What can hang from each mark:
q966: q59 q465
q59: q147 q626 q933 q966
q626: q59 q465
q933: q59
q989: q146 q933
q147: q59 q989
q146: q465 q989
q465: q146 q626 q966

In the rows, 128 means zero.
Known rows, with every way that one mark hangs from another:
q626[q59[q147 q933] q465[q146[q989] q966]]: [114 146 167 142 113 175  83 129  92 132 134 111 104  89 110 131  99 149
 172 141  83  91  86]
q933[q59[q147 q966]]: [133 127 167 144  84 180  70 105 124 141 145 113 111  89 131  99 142 158
 173 111  85 130 101]
q59[q147 q626 q933 q966[q465[q146]]]: [123 110 139 134 105 224  69 120 143 172 140 109 134  60 120 133 134 150
 173 137  45  84 124]
q933[q59[q147[q989] q626[q465] q966]]: [120 138 172 157  78 201  50 108  85 184 166 116 140  69 118  73 124 167
 191 111  82 133 101]
q626[q59[q147 q933 q966]]: [ 98 134 174 129  95 189  76 104 133 168 157 101 111  69 124 107 140 173
 159 116  74 106  95]
q989[q933[q59[q147]]]: [131 112 180 144  91 162  79 110 134 150 143 128 105 119 114 108 110 159
 147  99  99 139 100]
q989[q146[q465] q933]: [124 115 161 159  90 155  95 162 127 137 139 146 100 157  82 148  90 145
 132  90 112 152 108]
q933[q59[q626 q966]]: [137 111 150 156  93 189  87 117 119 140 162 118 130  80 125  91 138 161
 171 111  96 149 114]
q626[q465[q146]]: [139 149 131 168 102 181  93 135 133 122 122 127  89 113 118 136 111 112
 167 108  99 110  97]
q465[q966]: [135 136 152 147  88 180  96 131 146  99 139 122  96 112 116 143 115 134
 147 114 102 148 110]
q933[q59[q147[q989[q146]] q966[q465[q626]]]]: [135 121 190 146  90 176  55 106  91 148 149 110 116  97 114 103 100 176
 168 119  73 126 126]
q966[q59[q147[q989] q933] q465[q626]]: [129 107 179  96 116 204  82 106 135 154 147  99 110 110 116 131  71 179
 133 131  48 135 140]
q146[q465[q966] q989]: [141 119 145 138  90 170 100 175 112 103 133 124  99 140  95 152  90 149
 141 110 115 179 105]
q59[q147 q626]: [125 106 157 139  83 199  72 112 133 167 152 119 108 106 116 129 105 161
 155 120  75 149 108]
q59[q147 q626[q465[q146]] q933 q966]: [112 132 144 158 102 212  76 121 122 177 145 120 130  59 125 112 136 134
 188 134  59  80 101]
q626[q59[q147[q989[q933]] q966] q465]: [ 92 164 196 164  71 176  61 116 100 193 172 107 108  73  92 101 106 161
 163  97  96 106  81]
q146[q465]: [139 124 133 136  90 177  94 150 137 128 136 124  97 141 108 139 110 146
 144  95 104 173 103]
q147[q59]: [126 132 152 144  86 185  83 120 145 143 146 125  97 125 105 126 117 146
 136 108 110 171 119]
q989[q146[q465] q933[q59[q147 q626 q966]]]: [124 100 177 158  82 163  70 133  89 169 169 135 138 111  91 108 114 168
 170 116  83 142 106]
q146[q465[q626 q966] q989]: [150 111 151 138 101 155 117 168 100  95 142 116  89 141 106 147  72 149
 137 124 112 189 106]
q465[q626 q966[q59]]: [151 121 164 132 109 163 124 116 133  76 159 107  84 120 121 151  78 138
 139 147  81 160 126]
q933[q59[q626[q465] q966]]: [139 125 143 169  92 190  91 128  98 141 168 121 130  74 121  83 141 140
 190 110  93 132  98]
q146[q465[q966]]: [140 136 138 138  87 171  97 150 133  98 142 123 102 131 107 149 112 135
 149 112 101 172 105]
q966[q59]: [142 117 153 131 102 184 104 122 148 112 144 117  89 129 112 145  95 148
 138 116  87 150 124]

Rows:
[140 116 169 168 113 147 119 152 123 103 130 124  82 121 104 153  58 133
 126 131 121 135 114]
q465[q146[q989[q933]] q626 q966]
[164 123 138 153 117 169  98 117 123 102 138 102 103  84 134 116 124 135
 172 128  82 116 120]
q933[q59[q966[q465[q146 q626]]]]
[136 120 171 144  96 150 109 154 120  91 157 138 104 154  75 170  75 139
 135 126  92 152 124]
q989[q146[q465[q966[q59]]] q933]
[124 131 181 119  88 196  63 102 136 156 143 111 100 123 108 135  77 175
 139 116  75 150 126]
q966[q59[q147[q989]]]
[125 115 176 134  87 196  48  94 110 179 151 120 132 103 121  89  99 192
 160 109  89 166 117]
q933[q59[q147[q989] q626]]
[ 96 128 191 135  92 199  52 115 132 179 123 136 119 122 110 119  95 182
 138  99  87 123 125]
q59[q147[q989[q146]] q933]
[103 103 192 120 105 211  60 104 119 182 152 129 135 117 101 125  73 196
 142 130  58 133 145]
q966[q59[q147[q989[q146]] q626 q933]]
[133 103 181 160  90 168  87 142  76 144 164 131 125 101  94 107  88 151
 170 125  98 138  92]
q146[q989[q933[q59[q147 q626[q465[q966]]]]]]
[121 138 181 146  76 172  42 123  88 160 142 126 129 119 106 100 115 182
 170 101  91 151 113]
q933[q59[q147[q989[q146[q465]]] q966]]
[141 113 142 145 102 196 106 129 115 131 168 121 108 111 104 131  92 138
 163 126  74 142 114]
q966[q59[q626[q465]]]
[126 130 157 121 118 154 117 130 113 105 164 103 106 111 120 125 102 161
 144 132  91 167 100]
q146[q465[q626[q59[q933]] q966]]
[131 101 155 147  93 164 105 183 122 144 134 133  95 152  81 143  75 155
 121  84 128 171 103]
q146[q465 q989[q933]]
[127 127 166 160  86 150  99 162 122 107 145 144 104 147  80 158  92 135
 138 107 110 151 110]
q989[q146[q465[q966]] q933]
[131 114 168 118 121 187  92 128 131 112 122 116 105 112 112 159  80 156
 144 154  68 111 128]
q465[q146[q989] q966[q59[q147 q933]]]
[132 126 152 179 104 168 104 168 118 139 120 137  87 125  91 140  77 124
 144  98 123 108  96]
q626[q465[q146[q989[q933]]]]
[124 118 171 169  82 179  80 120  97 173 176 125 132  73 108  86 129 143
 184 113  83 115  89]
q989[q933[q59[q147 q626[q465] q966]]]
[ 97 119 191 168  80 185  62 125 116 194 165 147 130 128  70 118  74 174
 123 104 118 170 140]
q147[q59[q626] q989[q146 q933]]
[130 129 130 143 113 209  89 139 162 132 121 113 117  76 121 137 141 133
 159 114  74  84 126]
q59[q933 q966[q465[q146]]]
[121 126 145 148 104 203 104 140 124 130 157 129 131  85 116 117 121 131
 167 123  84 128 107]
q59[q626[q465[q966]] q933]
[125 119 182 177  92 155  90 132 121 130 148 139 114 109 102 106 123 150
 152  94 115 118 114]
q989[q146 q933[q59[q966]]]
[144 121 156 176 113 156 101 154 100 128 122 138 101 123 100 111  88 134
 157  97 128 116  97]
q626[q465[q146[q989[q933[q59]]]]]
[147  99 147 138 104 161 114 168 105 124 136 117  84 151 106 137  69 159
 131 106 115 189 106]
q146[q465[q626] q989]
[158 122 151 144 108 171  79 100 117 122 138  97 102  80 136 117 122 142
 180 141  62 107 113]
q933[q59[q147 q966[q465[q146 q626]]]]
[147  94 151 107 131 192 122 127 148 111 149 105  99 115 119 142  89 153
 132 129  60 134 138]
q966[q59[q933] q465[q626]]
[146 138 149 158 100 178  72 103  94 120 150 122 125  85 126 114 118 130
 199 149  71 117  97]
q933[q59[q147 q626[q465[q146 q966]]]]
[148 139 147 158 111 160 108 119 138  86 132 115  84 109 131 149  91 122
 149 142  97 137 116]
q465[q146 q626 q966]
[132 142 171 111  83 183  67 123 118 125 152 110 111 131  98 152  78 167
 148 132  71 174 122]
q146[q465[q966[q59[q147[q989]]]]]
[117 132 133 155 113 206  86 124 126 166 147 133 131  94 109 111 121 132
 163 130  88 127 120]
q147[q59[q626[q465[q146]] q933]]
[106 130 191 168  84 173  73 138 135 161 134 145 105 136  86 130  75 163
 122  80 123 138 124]
q147[q989[q146 q933]]
[146  87 179 136 103 139 100 148  88 146 146 120  99 147 103 111  67 173
 137 109 109 179  97]
q146[q465[q626] q989[q933[q59[q147]]]]
[108 118 184 149  77 200  44 110 110 187 147 132 119 119 100 125  79 183
 150 113  83 146 124]
q59[q147[q989[q146]] q626]
[136 139 162 162 100 182  68 128 134 145 132 118 126  83 104 111 114 152
 155  95 104 107 127]
q147[q989[q933[q59[q966[q465[q146]]]]]]
